Each row was made from one walk, in order. Every step used is in the known rows, and no mark comes twice. Write each row's walk.
Known rows:
vifof -> sisup -> fikuda: [ 24 -16 -24   6  -9 -12   9  14   6  10 -12  -3   3   3   0  -9 -14   5
  17 -11 -14 -15  -7  10   8  -7  -3  11 -27   9   6   5  29   0   8 -19
   9  19  -6  25   5]
lofi -> vifof -> sisup -> fikuda -> vavatin -> zede: [ 38 -30 -26  31 -32 -10  42  11   7   8  -2   1   0  15  -2  10 -21 -14
  24 -27 -31 -25   6  31  14  -4 -17  -8 -34   0  15  -3  -3  21   6  -9
   0  13 -10  16  19]
zede -> didevel: [  3  -3  -5   3  -2 -12   8  17  -3   2  14 -17   5   5  11  -7 -10   4
  17 -11 -20  -5  -9  -9  18   3   0  14  -7   3  14   2  -2 -21   2 -29
  -4  11  -5   9 -11]
befim -> nuren: [ -3 -10 -17   0  -1 -12 -14  25  16  -4   0 -12   4  -4  11   3  -9   6
  16  -9 -13  -4 -20   2  -4   6  -2  20 -15   8   2   4  -5 -18  10  -9
  12  17  -8   4  -4]
gebas -> didevel -> dabe: [  6  -4   3   7  -3  -6   0   8  -3   8   7  -4  10  -2  15 -17  -3  23
  25 -17 -15 -14  -2   3  15   4  -5 -13  -5  -8  20  18   5 -24 -13 -18
   7  15 -11   6 -25]
goromad -> fikuda -> vavatin: [ 11 -18 -28   8  -4  -6  16   9   9  -1  -6  -5 -14   5  15  -9  -5  -4
  13  -8 -33  -7  -2  12   8   4   0   5 -27   2  -4   8 -17  -8   5 -14
   2  13   3 -27  10]
dabe -> lofi -> gebas -> didevel -> fikuda -> vavatin: [ 20 -13  15  27   8 -15  18   2  13   0  20 -24   6   4  21 -10   3 -28
  34 -17 -43  -5  -1 -12   3  11 -20 -32  -4  13  11   8 -27   8   9 -14
  -5  25 -14  -8 -10]
goromad -> zede -> vavatin -> fikuda: [ 18 -19 -14  15   6  -9  31  14   2 -10  -1  -8 -25   6  10 -18  -3  10
  12   9 -29   6   6  -9   6   4   4  20 -17  11   3  23 -25 -13  15 -18
   8  33  -6  27  12]
nuren -> befim -> lofi -> vifof -> sisup: [ 29  -5 -25  20 -42  -9  -9  35   3  -1  -6 -14  13  -4  18 -24 -37 -17
  19 -16  -7  -1   2  24   7  -5  -5  16 -21  15  14   9   0  15   2   5
   7   5  -8   6   6]
fikuda -> vavatin -> zede: [ 13 -26 -17   9 -14  -5  32  10   1   0  11 -10 -16   9   6  12  -7  -1
  27 -14 -31 -10  12  14  12   6 -17   2  -6   3   8   6 -22   4   7  -3
   0  11  -4 -13   5]
nuren -> befim: [ 14  -2 -17   4 -15  -9   4  16  -6 -10  -3  -3   1  -4  16 -29  -7   1
  16   7  -5   2  -2   7  12  -2  -2  23  -9  15  12   9  -2 -14  -3   1
  11  11   4   1  -8]
sisup -> fikuda -> goromad: [  3 -29 -18  -1  11 -17   7  -4  -5   6 -11  -5  -5  10   6   3  -5  13
   0   0   5 -10  13   6  13  -2  -6  21 -25  10   7   0  19  -5   7 -17
   6  27  12  30  -7]
bukeg -> lofi -> gebas -> didevel: [  1  -9   1  14  -6 -17  20  17   2 -13  17 -13  16   6  20 -23  -6  -1
  23 -29 -13   2   0 -17   4  16  -7 -12 -15  15  -4  12  -3  -6   5   2
  -8  23  11   5 -14]
gebas -> didevel: [ -1  -6  -2   3  -8 -11   6  16   0   4   4  -1   6   3  14 -10  -5   9
  23 -16 -20  -4  -9   6   3   6  -1 -13 -11   4  17  10  -2  -6   2 -17
  -2  16  -5   7 -20]
dabe -> didevel -> fikuda: [  5  -6  -3   8   3 -21  10   1   3  10   8 -26 -11  -5   9  -9  -6  19
  15  -3 -13  -9  -6   1   4   8   0   6 -25  10   0   9   0 -17   4 -34
   3  14 -28   9 -37]
gebas -> didevel -> dugo: [ -9  -3 -12   6  -1 -16   0  13   8   6   7  -5   6  -6  16  -2  -7  -4
  35 -27 -22 -14  -9  16  16   4  -1 -15  -9  -7  26  10  -2  19   0 -23
   6  20   8   4 -16]
didevel -> dabe -> lofi: [ 10 -15   1   2   1  -2  -2   1   8  -8  13 -26   5  -9  14 -15 -13  14
  15  -6 -19  -6  15   0  14  -4  -2  11   0  -8  12  16  12 -18  -1 -10
   4  17  -7  -6  -7]
zede -> vavatin -> fikuda: [ 18 -17 -10  13   5  -9  16  12  -2   4  -1  -1 -23   0  10  -5   3  15
   8   0 -30  -1   0  -3   6  -3   8  16 -16   5   8  21 -36 -11  12 -12
   4  22  -1  25   9]
bukeg -> lofi -> dabe -> didevel -> dugo: [ -1   5 -27   3   1 -28  19   4   7   3  26 -37 -13 -17   7 -14 -18  13
  16 -34 -18 -14  21 -12  12  10  -6   6 -22   3 -16  15   1  -6   4 -26
   7  14  13   0 -20]
vifof -> sisup -> fikuda -> vavatin -> zede -> didevel: [ 31 -22 -20  17 -21 -14  41   9   1   9  18 -17 -14  17  -7  12  -9  -7
  31 -21 -35 -28  -3   2  18 -10 -20  -6 -13   5  15  -1   2   5   3 -41
   5  22  -3  23  14]
goromad -> fikuda -> vavatin -> zede -> didevel -> dabe: [ 22 -21 -13  17  -7  -9  32  -4   3  -8  27 -17 -21  10   8  -8  -8   4
  25 -14 -31 -28   6   1  23   2 -12   9 -11 -14  11   9 -11 -19 -11 -39
   3  14  -3 -16   8]
sisup -> fikuda: [  6 -19 -17   6   3 -14  10  -3  -3   4  -8  -3  -5   2   8 -12  -7  10
   9  -3 -11  -9  -7   3   6  -5   7  15 -26   5   0   6  10  -8   5 -13
   8  19   2  24  -3]
dabe -> lofi: [  3 -17  -7   1  -3  -7   2  12  11 -10   6 -26   5  -3  14 -10 -13   2
  16  -6 -21   3   7   1   7  -2   0   7  -8   6  11  10   6  -3  13  -9
  -4  14  -2  -5  -4]
dabe -> didevel -> fikuda -> goromad -> zede: [  6 -19  -7   1  13 -23  23  -3   6  -2   5 -30 -15   6  12  -8 -12  18
   7   8   3  -2  16  -5  10  16 -18  15 -25  20   1   7  20 -18   5 -40
   8  30 -25  19 -37]
goromad -> fikuda -> vavatin -> zede: [ 14 -33 -26  11 -13 -12  34   4   7  -9   2  -6 -24  13   7  -2  -7  -6
  22 -12 -29 -14   6  19   9   7  -5   7 -22  -1  -3   7 -19   6   7 -11
   1  12   3 -25  14]
lofi -> gebas -> didevel -> fikuda -> goromad: [ 12 -21  12  16  16 -28   8   5   2   5   2  -3   8   8  16  -2   4 -12
  21 -16  -5  -8   5  -5   9  22 -21  -3 -15  19  14   5   2   0   6 -18
  -3  25  -9  16 -29]
lofi -> vifof -> sisup -> fikuda: [ 26 -17 -23  24 -20 -14  15  16   8   5 -15   3  18   4   1 -10 -22  -8
  11 -20 -14 -14  -8  26  12 -10   2   5 -41   0  14  -1  21   4   8 -11
  -3  12 -12  30   6]
bukeg -> lofi -> gebas -> didevel -> dabe: [  9  -5   6  15  -1 -10  17   9   2  -8  23 -13  19   0  19 -29  -7  12
  24 -30 -10  -9   6 -18  14  15 -12  -8  -8   1   1  19   5 -22  -7  -3
   0  26   5   2 -19]
nuren -> befim -> lofi -> vifof -> sisup -> fikuda: [ 31 -12 -30  25 -36 -15  -5  16  -1   1 -10 -13   5  -1  16 -30 -35 -14
  17 -11  -6  -7  -4  23   5 -16   0  16 -37  17   7   6  10  17   4  -2
  13  16  -6  30  13]
vavatin -> fikuda: [  7 -23 -10  -2   5 -14   7  11  -1   0  -4  -5  -8  -3   9  -3  -9   8
   5   0 -18 -10   0   0   8   3  13  19 -20   3   7  10 -18  -7  14 -15
   4  18   2  22  -6]
bukeg -> lofi -> vifof -> sisup: [ 20 -14 -19  22 -34  -6  21  35  12  -4   5  -4  21   1  11 -16 -31   6
   8 -37 -16  -7   0  22  13   4   0   7 -36  10   5  11  22  -2  10   0
 -10   8 -15   3   3]
vavatin -> zede: [  7 -24 -13   1 -15 -14  23  11   2  -8   6  -8  -8   6   2   3 -10   4
  24 -13 -13  -5   9  14  12   7  -7  17  -8   5   6   9   2   3   6  -3
   2   8  -4   1  -4]
goromad -> fikuda -> didevel: [  2 -18 -16   0  -5  -7  12   0   0  -7  -3   2 -14  -6   5  -6 -14   7
  15  -4 -16 -14 -15   1   7   5   5 -11 -27   4   2   6   3 -14   2 -22
  -4  17   7 -13  -7]
dabe -> lofi -> vifof -> sisup -> fikuda: [ 28 -23 -18  27 -19 -12  14  11  14  -7  -5 -15  20   1   8 -11 -28 -10
  12 -18 -22 -10   1  20   6 -11  -1  -1 -36   1  18   0  26  16  16 -14
  -8  17 -11  27  14]

Write each row's walk:
[ 20 -17   2  12  10   6  19  -5 -11  12   9   5 -26 -12   3   2  -1  33
  15   4 -26 -25  -3 -18  15  -4   1  -8  -1  -3  19  21 -29 -29  -8 -25
   9  28  -2  24  -1]
zede -> vavatin -> fikuda -> didevel -> dabe
[ 16 -30  -9   5  14 -10  14  12  -3   4  -4  -1 -26   7   6   8   2  22
  -2   2 -15  -1  15  -1  10   2  -3  22 -15  10  17  17 -26  -7  13 -18
   2  30   9  30   5]
zede -> vavatin -> fikuda -> goromad
[ 11 -21   3  -3   8  -1   8  -5 -12   4   9   2 -11 -13   1   5 -11  24
  12   4 -14 -30  -2 -13  17   1   5  -9  -6  -5  15  13 -10 -29  -5 -27
   7  25   1  18 -14]
vavatin -> fikuda -> didevel -> dabe
[ 10 -20 -18   8   4  -7  18  -3   1  13  -5  -6 -11   7  10  -1  -3   2
  12  -6 -28 -15  -1   3   9  -8  -4   1 -21   4  -3   3 -13  -8   2 -13
  11  22   4   9   8]
sisup -> fikuda -> vavatin
[ 12 -26  -1  -1  17 -20  21   2  -5 -12  18 -18  -5  10  11  -7 -16  16
   1  10  -4 -14  21 -25  25   7  -7  31 -10  -2  20   7   7 -36  -1 -50
  13  38   0  37  -8]
vavatin -> fikuda -> goromad -> zede -> didevel -> dabe
[  8 -15  -4   0   9 -13  18   8  -2  -7  17 -20   2  13  13 -11 -18  16
  12  -2   0  -6  21 -20  28   5 -20  26  -1   1  20   4  27 -39  -9 -39
   9  30  -4  14 -14]
fikuda -> goromad -> zede -> didevel -> dabe
[  6 -14 -19  12  11  -6  34   0   1  -5  10  -1 -32  -9   4   4  -9   2
  30  -2 -31 -12  -4 -13  16   2  -1 -10  -9   3  16  18 -26   7   6 -34
  14  39  11  22  15]
goromad -> zede -> vavatin -> fikuda -> didevel -> dugo
[ 10  -4   0  13   3 -22  26   6   3  -6  17 -22  -8   7  13 -19 -11  -2
  18  -2 -26  -2  -9 -13  16   6  -7  19 -19  16   5   7  13 -23   3 -40
   6  21 -28  12 -15]
goromad -> zede -> didevel -> fikuda
[ 10  -5 -17   6 -12 -21  19  11  -1  -1  13 -14 -10  -2  10 -25 -14  15
   8 -23 -18  -2  22 -16   8   5  -1  16 -20  21 -19  21   5 -26   8   1
   2   2   2  -6  -6]
bukeg -> lofi -> dabe
[ 18   0  -6   9   6 -32  10  -6  -2  13  11 -25 -18  -9   6 -16  -5  12
  16  -9 -19 -10   8 -17   2  10  -7   6 -24  15 -14  14  -4 -27   5 -30
   4   2 -27  10 -36]
lofi -> dabe -> didevel -> fikuda
[ 18 -28  -4  15  -7 -12  34   0   5   8  13 -10 -26   6   6  10  -4  -1
  28 -12 -36 -18   7  18  13   3 -17   5 -12  13   4  10 -19   3   5 -10
   9  11 -21 -10  -2]
didevel -> fikuda -> vavatin -> zede
[  4 -20 -15   5  10 -22  28  -3  -5  -9   7 -21  -7  22   9  -9 -14   5
   6   3  -1  -4   9 -16  18  -1 -12  25 -23  13  10  -4  27 -18   5 -43
   7  39   6  40  -5]
sisup -> fikuda -> goromad -> zede -> didevel
[ 13 -19 -20  10   6  -6  28  15   5  -6  -5  -8 -16  15  12  -9  -2  15
  12   1  -9  16  22  -3  14   6 -19  25  -7  17  10  16   2 -14   7 -10
   6  28  -4  11   6]
fikuda -> goromad -> zede -> vavatin
[ 14 -22  -6  12  -6 -16  35  -4   5  11  22 -29 -26   3   5  11  -1  11
  25  -9 -31 -20   6  11   7   9 -20  -6 -17   9   0  11 -24  -2   3 -30
   4  16 -26  -2 -23]
dabe -> didevel -> fikuda -> vavatin -> zede
[  5 -17  -6   6 -15 -17  27  11  -3 -10  25 -18  -7   9   3   4 -11   3
  26 -15 -18  -8   0  -2  18   2  -9  15  -6   0  17   3  -3  -8   5 -26
  -7  11  -3  11  -8]
vavatin -> zede -> didevel
[  2 -22  -1  -6   3  -7   9   2  -9   0   3   1 -14  -7   3  11 -13  14
  12   4 -18 -19 -11 -12   8   2  11 -15 -13   5  12   6 -18 -13   7 -26
   2  23   6  20 -11]
vavatin -> fikuda -> didevel
[  6  -7   9  10  -3  -4  -1   2   8  -5  18 -23  10  -7  19 -20  -7  15
  26 -14 -22  -8   5  -2   7   0  -4 -20   2  -8  24  17  11 -16  -6 -20
   2  21  -7   3 -19]
gebas -> didevel -> dabe -> lofi
[ 14  -7  -2  15   2 -15  33   7   6   0  20 -22 -13  13  18 -13  -8  -7
  22  -3 -39  -6  -7 -11  17   4 -13   6 -12  15   4   6 -11 -23   1 -40
   9  23 -28  -3  -6]
goromad -> zede -> didevel -> fikuda -> vavatin
[ 10 -19   2   5   7   0   9 -25  -3  -1  14 -18  -6 -12   6  -7 -14  21
  18   4 -17 -24   2 -16  11 -14  -2 -18  -8  -4  12   8  21 -20  -6 -26
   7  30   3  17  -8]
sisup -> fikuda -> didevel -> dabe -> lofi
[ 16 -17   8   8   6  -1   7  -8   4 -12  18 -21  12 -15   6  -4 -13  -5
  29  -7 -11 -13   8 -29  14  10 -16 -18  14  -2  13   5   1 -19  -1  -6
  -2  25   5  -9 -10]
fikuda -> didevel -> dabe -> lofi -> gebas
[ 25  -4  -9  15   5 -28  20  -5   0  26  14 -28 -26  -5   7  -8   0   5
  18 -10 -33 -16  15 -16   3   6 -15  -8 -18  16 -14  10 -26 -25   2 -31
   6   4 -26  -6 -26]
lofi -> dabe -> didevel -> fikuda -> vavatin
[ -1 -24 -15  -3  19 -26  22   6   4 -12  15 -22 -11   7  11   8 -18  -9
  13  -4 -11 -15  14 -11  28   6  -4  28 -14  -2  25  -2   2   5  11 -53
  11  42  17  35   1]
vavatin -> fikuda -> goromad -> zede -> didevel -> dugo
[  8  -5   5  13   3 -19   6   9   0   8  18 -14  -6   1  15  -9  -6   4
  19 -11 -26  -9 -15  -4  18  -1   2  17 -17  11  11   5   2 -20   3 -37
   1  13 -22  10 -19]
zede -> didevel -> fikuda
[  7 -10   6  13  -1 -18   9  11   8 -17  13 -27  22   4  15 -17  -7 -20
  32 -16 -20   5   3 -15  -1  13  -9 -20  -1   4  15   5  -8   6  13  -8
 -11  23   6   5 -12]
dabe -> lofi -> gebas -> didevel
[ 24 -22   7  29  -3 -21  37   1   3   3  19  -5  -6  14  10   3   8 -24
  43 -25 -36 -18   0   1   5  19 -28 -22  -8  12   7   8 -30  12   2  -9
  -1  21 -15  -4 -10]
lofi -> gebas -> didevel -> fikuda -> vavatin -> zede
[  4 -15 -19  10  -8 -13  29   8   7   3  33 -20 -15   7   6  21  -9 -15
  39 -30 -37 -23   6   8  29   1 -17   0   2 -10  24   0 -22  20   0 -35
   6  19  13  -7   9]
fikuda -> vavatin -> zede -> didevel -> dugo
[ 14 -18   4  15  -5 -26  28   2  -3  -2  25 -15 -17   5   5   2  -6   2
  26 -16 -25 -15  -5   3  16   4  -7  19 -15   8  13   7   1  -5   4 -35
   0  10 -24  12 -16]
vavatin -> zede -> didevel -> fikuda
[ 22 -19 -23  25 -26 -13  25  19  10  -2   0  -6  10   5  10 -18 -30   9
   2 -29 -15 -15  -3  22  12  -8   3   9 -51   9  -1   6  32   2  10  -8
  -3  18  -7  26   9]
bukeg -> lofi -> vifof -> sisup -> fikuda
[  6 -17   4   4  11 -21   8   6  -3  10  13 -14  -8   8  11   7  -9   8
   7 -10 -11 -11   3  -4  19   3  -9  23 -17  15  19   0  12 -16   4 -44
   2  21 -15  15 -24]
zede -> didevel -> fikuda -> goromad
[ 13  -5   7  15   2 -12   4   7   1  -2   8  -4  25  -1  14 -21  -1  -3
  32 -20 -11  -9   1 -13  13  17 -14 -11   0  -8  15  10  -3 -19 -10  -4
   3  21  -2   7 -21]
lofi -> gebas -> didevel -> dabe
[ 34 -18 -11  29 -16  -6   7   1  14  -1   1 -15  22  -4   9 -20 -28  -1
  14 -17 -17 -20   9  20  17 -15  -2   3 -28 -11  21   7  34  -3   2 -17
   0  19 -16  25  10]
didevel -> dabe -> lofi -> vifof -> sisup -> fikuda
[ 15 -14   3  25   8 -15  29   7   4   4   5  -4 -21  17  18 -17   5  14
  20  -6 -20   4  10  -1   8  11 -24  -3 -17  24  18  23   2 -10   2 -30
   9  33 -25  19 -15]
gebas -> didevel -> fikuda -> goromad -> zede -> vavatin
[ 10 -17   2   3   9 -11  17   0   7 -20  26 -40   3   8  15 -11 -20  12
  12   0  -7   1  27 -22  25   1 -19  21   4  -1  25   7  30 -31   0 -41
   5  34  -5  10  -8]
fikuda -> goromad -> zede -> didevel -> dabe -> lofi
[ 19 -21  -8  19  10 -14  30   6   8   2  -1  -4 -25  11  13 -13   0  13
  10   2 -16   6  19   1  15   6 -22  28 -18  24   9  20   7 -14   9 -20
  11  29 -23  11  -3]
didevel -> fikuda -> goromad -> zede -> vavatin
[  7 -15 -11   2   1  -3   4  -8   0  -3   4   3 -10 -12   6 -14 -14  20
  19  -2 -10 -25  -9  -2  16   4   3  -8 -19  -8   4   9  12 -28 -13 -26
   5  17   0 -17  -8]
goromad -> fikuda -> didevel -> dabe
[  4 -31 -21  -1  11 -17  24  -4   0  -9 -12  -9  -9  15   6  -9 -13   7
   0   9   5  -1  16  -2  11   2 -10  25 -26  15   0   4  30 -10   9 -16
  11  35   4  29  -3]
sisup -> fikuda -> goromad -> zede
[ 12 -23  17  17  16 -23   7  -1   9  -8  12 -23  11   5  18  -5  -1 -16
  24 -15 -12  -4  13 -10   3  16 -20 -10 -10  17  19   5   5   8  14 -20
  -6  31  -5   9 -21]
dabe -> lofi -> gebas -> didevel -> fikuda -> goromad
[ 14 -10   6  19  -1 -10  13   8   4  19  12  -2  -8   7  20  -3   5   4
  28 -19 -43 -16 -11   9   7   5  -9 -26 -17  11  14  13 -22  -7  -4 -26
   6  15 -23  -4 -19]
gebas -> didevel -> fikuda -> vavatin
[ 14 -16 -10  12   4  -2  40   4  -5  -8   7  -1 -32   2   4  -4  -8  13
  18  12 -29  -4  -5 -20   7   2   0 -11 -12  13  10  19 -28 -17   8 -26
   5  34  -2  26   8]
goromad -> zede -> vavatin -> fikuda -> didevel
[ 11 -19  -6   4   1   0   6 -13   7 -15  12 -18  -8 -14  10 -16 -18  15
  19   0 -19 -20  -3  -8   9  -2   3 -14 -15  -8   9  13  17 -22  -3 -26
   1  20   1 -19  -5]
goromad -> fikuda -> didevel -> dabe -> lofi
[ 13   2 -16  -1  -1 -27  10   1  -2   8  10 -28  -9  -6   3 -16 -11  12
  15 -11 -12  -2  16 -18   1  10  -7   4 -17   7  -9   8  -8 -27   4 -23
  -1   2  -7   7 -27]
lofi -> dabe -> didevel
[  5 -26  -7  -3  11 -24  27  10  -4 -15  12 -20 -11  16  10   1 -17   2
   0   8  -7  -4  13 -22  17   7  -5  26 -16  11  16   0  -1 -20  14 -47
   3  38   5  39  -5]
vavatin -> fikuda -> goromad -> zede -> didevel
[ 20 -19   5  13  -7  -3  29  -2   5  -8  43 -40 -11   7   7   5  -9   3
  29 -15 -39 -19  19  -6  21  -4 -20  -6  13 -12  24   8 -14 -13  -3 -33
   0  20  -4  -8   4]
fikuda -> vavatin -> zede -> didevel -> dabe -> lofi
[ 11 -17  -8   9 -13 -11  35  10  -2   0  26 -17 -14  16   1  14  -6  -6
  29 -18 -35 -14   4  -2  16   1 -17   1   1   1  17   0 -24  -4   2 -27
  -4  13  -3  -5   0]
fikuda -> vavatin -> zede -> didevel
[ 17 -17  -4  11  -9  -5  30   4  -2   3  31 -20 -10  12   5   7  -6  10
  28 -19 -31 -24  12  -3  27  -1 -19   4   8 -10  19   8 -16 -20 -11 -30
   3  14  -8  -3  -2]
fikuda -> vavatin -> zede -> didevel -> dabe
[ 12 -29   6   9   1 -26  25   1  -4  -1  22 -13 -20  14   3  17  -8   6
  18 -13 -11 -18  13   4  21   6 -19  26 -14  13  20   2  12  -5   5 -40
  -2  19 -15  17 -17]
vavatin -> zede -> didevel -> fikuda -> goromad
[ 23 -17  11  15  -1 -18  28  -3   5 -25  37 -40   9   4   6  -8 -13 -14
  36 -16 -17 -10  19 -25  22   7 -21  15  13  -9  20   4   2 -10   3 -19
  -7  22   1   8  -2]
vavatin -> zede -> didevel -> dabe -> lofi -> gebas
[ 14 -22   1  26  -4  -2  12 -23  -3  -6   9 -10   8 -10  10  -6 -25   7
  12  -6 -16 -25   2   3  13 -15   3 -24 -20 -12  18   3  16 -14  -6 -18
  -5  24  -6  19  -3]
sisup -> fikuda -> didevel -> dabe -> lofi -> vifof
[ 16 -14  -9  16  14 -16  33  -1   6   5   8 -26 -30   8  11 -11  -1  24
  11   5  -9   7  17  -9   8  11 -25  14 -21  21   3  17   1 -20   5 -40
   9  32 -28  22 -22]
dabe -> didevel -> fikuda -> goromad -> zede -> vavatin
[ 15   7 -24   1 -17 -28  -8   5 -12   4  11 -44 -19 -12  14 -33 -22   3
  18   0  -3   4  22 -25  -7   1  -8  14  -8  23 -16  15 -22 -14   1 -13
  15   5   3   9 -22]
nuren -> befim -> lofi -> dabe -> didevel
[ 21 -19   9  13   8   8  17 -11  -4  -1  19 -13 -25 -15   5  -2  -5  27
  18   6 -34 -20   8 -22  10 -10   0 -16   4  -3  23  26 -24 -21   2 -29
   5  32  -1  19   7]
zede -> vavatin -> fikuda -> didevel -> dabe -> lofi
